Each row comes from the steps of one walk. Every step used is in the known rows, and no mark comes twice. Write the walk behind each row, first mark first.
Known rows
nemokeg > vunil: [ 14.2  -0.8  26.0 -11.6  -1.7  31.5  -1.3  -3.1 -19.4 -49.6  35.3  -6.7
  28.3  38.5 -43.0   9.5 -49.9 -53.5   1.7  -5.2  12.5  19.1 -67.0  11.7
 -15.5]
laru > mogi > pudaki > nemokeg > vunil: [  4.1   4.2  17.7  -7.4  -0.9  39.0   8.2  -2.6   5.2 -22.0  38.7 -18.7
  -3.9  45.3 -33.7  14.5 -41.0 -46.7   1.0 -17.4  -4.6  34.5 -54.2  -3.1
 -16.2]
ganipu > pudaki > laru: [ 25.0   6.3 -13.8  34.5  24.6  17.2   4.6  36.3 -18.7 -37.2  46.3  23.8
  21.8  17.8 -46.7  22.6 -74.8   7.3  46.7  42.3  19.4  76.0 -44.2  17.0
  -2.3]
ganipu > pudaki > nemokeg > vunil > mibol > kife: [ 10.7   5.3  20.2   2.3  18.1  18.1 -20.8  47.9 -41.1 -22.2  -3.8  -5.6
  16.2 -11.2  17.2   9.7 -44.0   3.4  -2.8  -4.8   3.5  20.1 -59.1  15.9
   7.8]
vunil > nemokeg: [ 26.6 -20.5   8.4 -11.6  16.1  21.8 -12.5  30.3  -4.5 -17.9  -0.7  14.1
  20.3 -18.0  -1.8 -37.4 -50.8 -29.7  34.2  15.6   3.4  20.9 -30.4  44.4
  14.2]
laru > mogi: [ 34.7  18.0  17.2  31.3  15.1  35.5   0.5  18.7 -22.2 -21.6   3.0  14.9
 -19.4  -5.3 -27.7   5.2   3.1 -32.7  50.1  27.6 -11.2   9.4 -73.3  -7.9
 -20.0]
vunil > mibol > kife > mogi > laru > pudaki: [-11.2  34.1   4.0 -24.7 -15.1  -6.4   7.8   7.7  -5.4 -11.8  -1.2  38.1
   7.7 -26.8  -0.5 -14.8  -3.2  41.3   7.8  31.1  12.8  -1.0 -65.4  42.2
  10.4]
ganipu > pudaki > zudidi: [ 40.5 -23.5   1.3  44.3  20.4  13.8   8.7   0.8 -35.1 -53.3  66.2   2.9
  42.6  16.2 -40.9  12.8 -46.4  -9.2  42.6   9.1  -6.9  10.7 -45.2   4.8
  13.8]
nemokeg > vunil > mibol > kife > mogi: [ -1.8  20.5  12.9  -4.3  -4.4 -13.8   3.2  34.7 -32.6 -42.8 -20.9  10.3
  32.9 -16.1  17.9 -10.0 -33.6  22.6  -3.7   9.6  20.1 -13.7 -67.9  11.8
  11.2]
zudidi > pudaki: [ 46.2   0.2  20.1  22.3  21.1  32.7  -2.4  16.9 -27.4 -53.5   4.0  32.9
  47.5  40.6 -31.7 -27.3 -72.2 -19.6  55.1  41.2  12.8   3.8 -41.7  17.9
  15.7]
laru > mogi > pudaki > nemokeg > vunil > mibol: [-20.0  37.1  32.1   2.5  -1.0  33.6 -27.9  18.9   5.2 -39.9   2.7 -29.3
 -14.9  40.0   4.4  18.1 -63.1 -44.0 -14.1 -22.5 -19.0  27.6 -49.8  15.8
 -11.0]
vunil > mibol > kife: [ 26.7   9.9  16.0   5.8  19.6  21.1 -12.5  51.1 -47.8 -22.6 -24.6   5.8
   4.7 -32.3  26.3  -4.3 -30.0   3.2  -2.2   3.7   5.4   2.5 -58.4  14.4
   5.5]
zudidi > pudaki > nemokeg: [ 49.0 -12.5   5.4  27.3  13.4  31.9  -9.9  35.9 -11.1 -23.4  21.8  17.2
  18.1  50.0 -22.8 -21.2 -73.4 -19.9  37.0  13.0   8.0  21.9 -16.0  20.8
  26.0]
laru > mogi > pudaki: [ 21.8  29.5  13.2   5.3  12.0  46.8  40.3  -6.5   0.6  -4.6  -1.5  -2.6
 -37.6   0.9 -17.7   2.2 -10.6 -25.9  29.6   7.0 -18.4   9.5 -68.8 -22.8
 -25.1]
ganipu > pudaki > laru > mogi: [ 17.5  20.8   0.4  48.7  26.8  30.2   0.8  31.4 -14.2 -29.0  26.4  24.1
  -7.9  -3.4 -41.6  27.4 -20.1  -2.3  68.7  53.0  -5.6  58.8 -67.6  -3.8
 -18.9]
laru > pudaki > ganipu: [ 24.5  23.7 -10.4   6.9   7.8  24.6 -15.9  31.9 -11.1 -55.9  40.2  14.4
   0.8  -2.5 -56.4 -15.0   2.7 -40.4  30.3  46.4  37.3   9.3 -70.4  35.9
  24.4]
mibol > kife > mogi > pudaki: [ 17.7  20.6   1.7 -14.4   1.4  10.8  55.5   3.1 -12.6  -8.1 -16.0   3.5
  -1.9 -15.4   6.0 -15.8 -24.6  18.7   3.4   2.1   9.2 -10.5 -64.7 -15.9
  -0.7]
ganipu > pudaki: [ 50.9   5.5  14.3  10.7  23.4  12.9  -0.9  27.8 -37.4 -14.2  23.4  10.8
  25.6  24.0 -39.9   3.1 -64.6  -7.0  55.3  30.1   4.6  21.6 -64.8  14.9
  10.7]
mogi > laru > pudaki: [ 12.0  19.4   3.0 -23.6  -9.6  14.4  10.3  -6.1  -3.2  -7.0  22.0  38.4
  -0.5 -10.0 -27.3 -13.1  -5.3   9.6  18.4  31.0   9.0   9.3 -60.0  40.0
  -0.8]
mibol > kife > mogi > laru > pudaki > zudidi: [  7.5 -12.7 -11.2  18.2  -4.6   0.2  22.2 -14.0 -17.6 -46.2  52.1  27.5
  33.6 -26.8 -17.9  -2.4   6.9  29.7  13.8  13.7   2.7  -6.8 -48.8  19.7
  13.0]
mibol > kife: [ 51.7 -12.2   5.8   5.8  21.1  22.6  12.2  40.1 -55.3 -10.9  -5.6  18.8
  12.4 -37.4   1.2 -10.8 -11.0   2.5  13.4  12.4  18.1   0.9 -62.1   2.6
   2.6]
laru > mogi > pudaki > ganipu: [ 20.4  29.1 -10.8  16.4  20.6  36.0   2.7  26.9  -7.4 -53.2  20.1  -9.9
 -38.7   3.3 -51.3  -8.4  -3.5 -46.1  29.8  34.1  13.2   0.4 -71.5   0.5
   3.8]
kife > mogi: [ 25.2  15.2   5.8   2.8  -9.1 -12.3  16.4  20.2 -22.8 -38.2  -3.4  17.9
  25.7   7.2 -13.4 -21.5 -40.0   2.3  17.9  16.7  23.9 -13.0 -61.2  11.1
  11.4]
laru > pudaki > nemokeg > vunil > mibol > kife: [  4.0  11.9  21.4  -3.9   8.1  25.7 -15.0  38.5 -29.9 -19.6  -4.8   1.5
  13.8 -22.0  21.1   6.3 -23.0   0.6 -12.0  -4.6   5.2  19.6 -60.3  19.7
   5.1]

Which walk is each row?
[ 14.1 -12.9  -6.6  19.8  -2.3  15.7  15.5 -23.0  -9.9 -47.7  65.4  21.9
  24.6  -7.3 -31.6   2.2  -4.1   3.7  16.8  11.6  -3.7   2.4 -43.3  22.1
   6.3] | mogi > laru > pudaki > zudidi
[ -6.0  -1.8   2.6  20.0   1.0  14.8  32.7 -18.7 -11.6 -61.6  36.3 -15.4
  27.1   0.9  -0.5   8.6 -30.8   2.3  -9.6 -20.2  -9.1  -5.8 -47.1 -10.0
   2.0] | nemokeg > vunil > mibol > kife > mogi > pudaki > zudidi
[ -8.3  23.0   9.7  -5.9 -10.4 -11.5   3.3  33.7 -18.1 -29.7 -11.1  12.9
  32.6 -16.7  19.9  -8.5 -22.0  28.9  -3.9   7.8  19.6  -2.7 -63.2  16.9
  19.3] | laru > pudaki > nemokeg > vunil > mibol > kife > mogi
[ 14.2  22.3 -17.7  -3.5   5.5  12.7 -19.4  27.6 -10.0 -52.9  37.3  17.6
 -14.5  -5.1 -59.5 -18.3   1.7 -20.7  23.1  50.6  33.7   0.5 -65.5  44.7
  21.7] | mogi > laru > pudaki > ganipu
[ -4.4   9.9  14.3 -11.6   4.4  17.0 -17.1  36.3 -27.5 -19.2  -5.7   5.0
   4.5 -23.2  19.7   3.3 -23.6  15.1 -16.4  -2.7   3.2  12.5 -56.1  26.6
   4.1] | mogi > laru > pudaki > nemokeg > vunil > mibol > kife
[ 13.1  13.8 -17.8  17.4  14.3  37.6  35.7  12.3   5.5 -34.3  33.8  12.0
 -10.1  10.8 -30.1  14.6 -57.0  -7.2  13.7  18.1  13.1  67.0 -39.2   1.1
 -17.7] | mogi > pudaki > laru
[-32.5  36.0  24.1 -13.3 -16.5   5.5 -34.0  19.7   5.1 -44.8   6.8 -12.1
   4.2  35.2   5.7   6.1 -66.1 -14.2 -23.4 -11.4  -3.0  18.1 -46.7  42.3
   3.6] | kife > mogi > laru > pudaki > nemokeg > vunil > mibol
[ 16.4   6.6  -7.4  -6.9 -13.4   4.9   2.7  21.9  10.1   4.8  27.7  22.0
  -6.5  11.9 -16.2 -14.7 -24.3  13.4   9.9  10.4   8.9  19.3 -31.4  34.5
  18.8] | kife > mogi > laru > pudaki > nemokeg
[  1.7  15.5 -21.9  15.8   9.9  17.5  43.6  20.6   0.1 -32.7  19.6  18.0
   0.5  -9.0 -14.2   9.6 -45.0  23.6   9.5  22.2  23.2  54.4 -44.6  -2.1
  -9.5] | mibol > kife > mogi > pudaki > laru
[-23.6  36.5  26.9  -6.3 -10.7  17.5 -22.7  19.5   5.2 -45.2   0.6 -28.6
   0.0  44.2  11.0   8.9 -77.1 -32.3 -25.4 -25.6  -6.8  19.8 -45.6  22.0
   0.2] | kife > mogi > pudaki > nemokeg > vunil > mibol
[-21.9  32.7   8.3 -31.7 -17.4  -4.9   5.1  -1.0  -1.6 -19.4   6.5  33.4
  15.0 -19.1  -5.8  -8.9  -5.3  36.2   1.2  26.3  13.2   2.9 -69.4  41.5
   4.8] | nemokeg > vunil > mibol > kife > mogi > laru > pudaki
[-10.2   7.4  -5.7 -19.7 -11.5 -26.4  -6.5  28.5 -19.8 -29.4 -10.3  13.0
  -8.9  -4.7   1.1 -16.5 -45.8  44.5 -15.1  10.4   9.2 -18.1 -47.7  32.0
   4.7] | pudaki > nemokeg > vunil > mibol > kife > mogi > laru
[  5.8  34.5 -13.1   4.4  12.5  10.3   0.9  41.5 -14.1 -60.6   1.7 -12.0
 -19.3  -6.7 -23.3 -18.9 -21.5 -15.9   3.5  25.0  27.9 -13.6 -66.4  12.0
  21.2] | vunil > mibol > kife > mogi > pudaki > ganipu
[ 14.9  17.5   4.1  54.5  27.9  40.2  -1.1  26.2 -10.6 -47.5  16.9  35.4
   2.6   7.1 -37.6  14.4 -23.7  -9.4  68.2  57.3  -2.1  50.2 -56.9  -2.1
 -16.5] | zudidi > pudaki > laru > mogi
[ -8.6  -1.5   9.6 -22.2 -14.2  11.1   2.1   4.0  -1.1 -23.2  38.0   5.2
  23.9  20.1 -26.4   4.0 -25.8  -4.6  -5.7  -3.2  15.8  26.3 -55.0  24.5
   2.0] | mibol > kife > mogi > laru > pudaki > nemokeg > vunil
[-20.9  25.9 -13.4   9.8   6.2  19.6  29.2  17.4   6.4 -46.6  18.9   6.0
   4.9   1.4  -6.3  20.3 -57.6  17.4  -5.0  13.8  18.4  59.1 -47.5   2.4
 -14.6] | nemokeg > vunil > mibol > kife > mogi > pudaki > laru
[-25.5  31.8  25.2 -12.0 -10.0  19.1 -38.1  19.4   3.5 -41.9  11.6 -15.3
  -2.6  38.3   0.7  10.7 -66.6 -28.7 -23.4 -15.0  -8.3  24.6 -44.7  42.3
  -2.2] | mogi > laru > pudaki > nemokeg > vunil > mibol
[ -6.2  30.8  11.5 -19.2  -2.4  12.4  41.8   0.3  -6.1 -22.0 -14.8  -9.0
   0.3  -4.8  13.0  -6.7 -36.3  10.3  -9.4  -8.5   5.0  -4.4 -67.7  -9.4
  -3.7] | nemokeg > vunil > mibol > kife > mogi > pudaki
[  5.9  12.3  -3.4  -6.3 -11.0   2.3  -6.0  32.9   4.7   5.7  11.8  17.5
  -9.3  -3.3   5.7 -12.0 -23.6  24.7   1.0   6.4   6.0  19.3 -31.9  38.2
  21.7] | vunil > mibol > kife > mogi > laru > pudaki > nemokeg
[ 17.1  13.6  -1.6   1.2  -2.4  15.6  18.4  32.3   4.0   2.4   0.0 -10.2
 -19.2  14.0  14.9 -10.7 -47.7   5.3  -6.4 -19.5  -0.5  13.5 -29.4   2.6
  13.8] | vunil > mibol > kife > mogi > pudaki > nemokeg
[ -0.6  16.8  10.6   0.7  -0.8 -17.9  -1.8  43.2 -29.7 -30.9 -11.6   5.2
  33.5  -7.1  15.1  -5.6 -44.1  33.6   4.8   9.7  17.2  -1.9 -62.1  14.3
  20.9] | ganipu > pudaki > nemokeg > vunil > mibol > kife > mogi
[ -5.3  -1.9  -6.2  18.9  -5.3  -0.5  10.2 -10.2 -13.9 -51.5  43.5  20.0
  29.7 -24.7  -5.4   1.1  -4.3  28.4   6.7   9.9  -1.8  -6.2 -45.8  25.1
  14.5] | vunil > mibol > kife > mogi > laru > pudaki > zudidi
[  1.2  20.2 -21.4  14.9   5.2  18.9  40.8  14.1   7.6 -38.6  26.1  14.7
   0.7   7.7 -23.7  10.0 -56.6  11.5  11.5  21.0  20.5  56.4 -41.0  -0.3
 -11.7] | kife > mogi > pudaki > laru
[ 22.7   0.4  -9.8  40.3  23.2  32.2   3.1  29.9 -11.6 -65.2  32.3  39.3
  36.1  31.3 -40.9   1.9 -79.7  -0.2  45.9  51.1  24.0  63.2 -29.0  19.2
   1.2] | zudidi > pudaki > laru
[ 25.4   2.3  -4.8  -6.7  -8.9  17.5  -1.3  21.3   7.4   8.7  33.2  19.0
 -13.8  14.1 -20.9 -11.6 -24.5  -1.7  11.1   6.5   5.2  27.5 -28.6  35.5
  14.5] | mogi > laru > pudaki > nemokeg
[ -6.1  34.1  -8.5  -2.9   9.0  10.6  -1.1  32.4  -9.0 -68.3   9.0 -18.0
 -11.4   2.5 -27.9 -10.5 -24.2 -21.5  -2.1  20.5  28.6  -6.9 -71.0  12.6
  16.3] | nemokeg > vunil > mibol > kife > mogi > pudaki > ganipu
[  2.3  -2.0  11.1 -16.0  -5.8  21.9  17.1   5.5  -2.7 -23.6  30.0 -17.1
  13.2  32.1 -20.0   6.5 -43.7 -20.9  -9.9 -20.9  10.0  24.1 -52.7  -0.4
  -4.9] | mibol > kife > mogi > pudaki > nemokeg > vunil
[  5.5   9.5  17.9  -5.5  13.5  28.2  -5.3  36.8 -29.3 -20.0 -11.6 -10.5
   0.7 -14.0  25.2   5.4 -38.2  -3.3 -18.4 -16.5   0.2  14.6 -55.1   7.9
  -0.8] | mogi > pudaki > nemokeg > vunil > mibol > kife
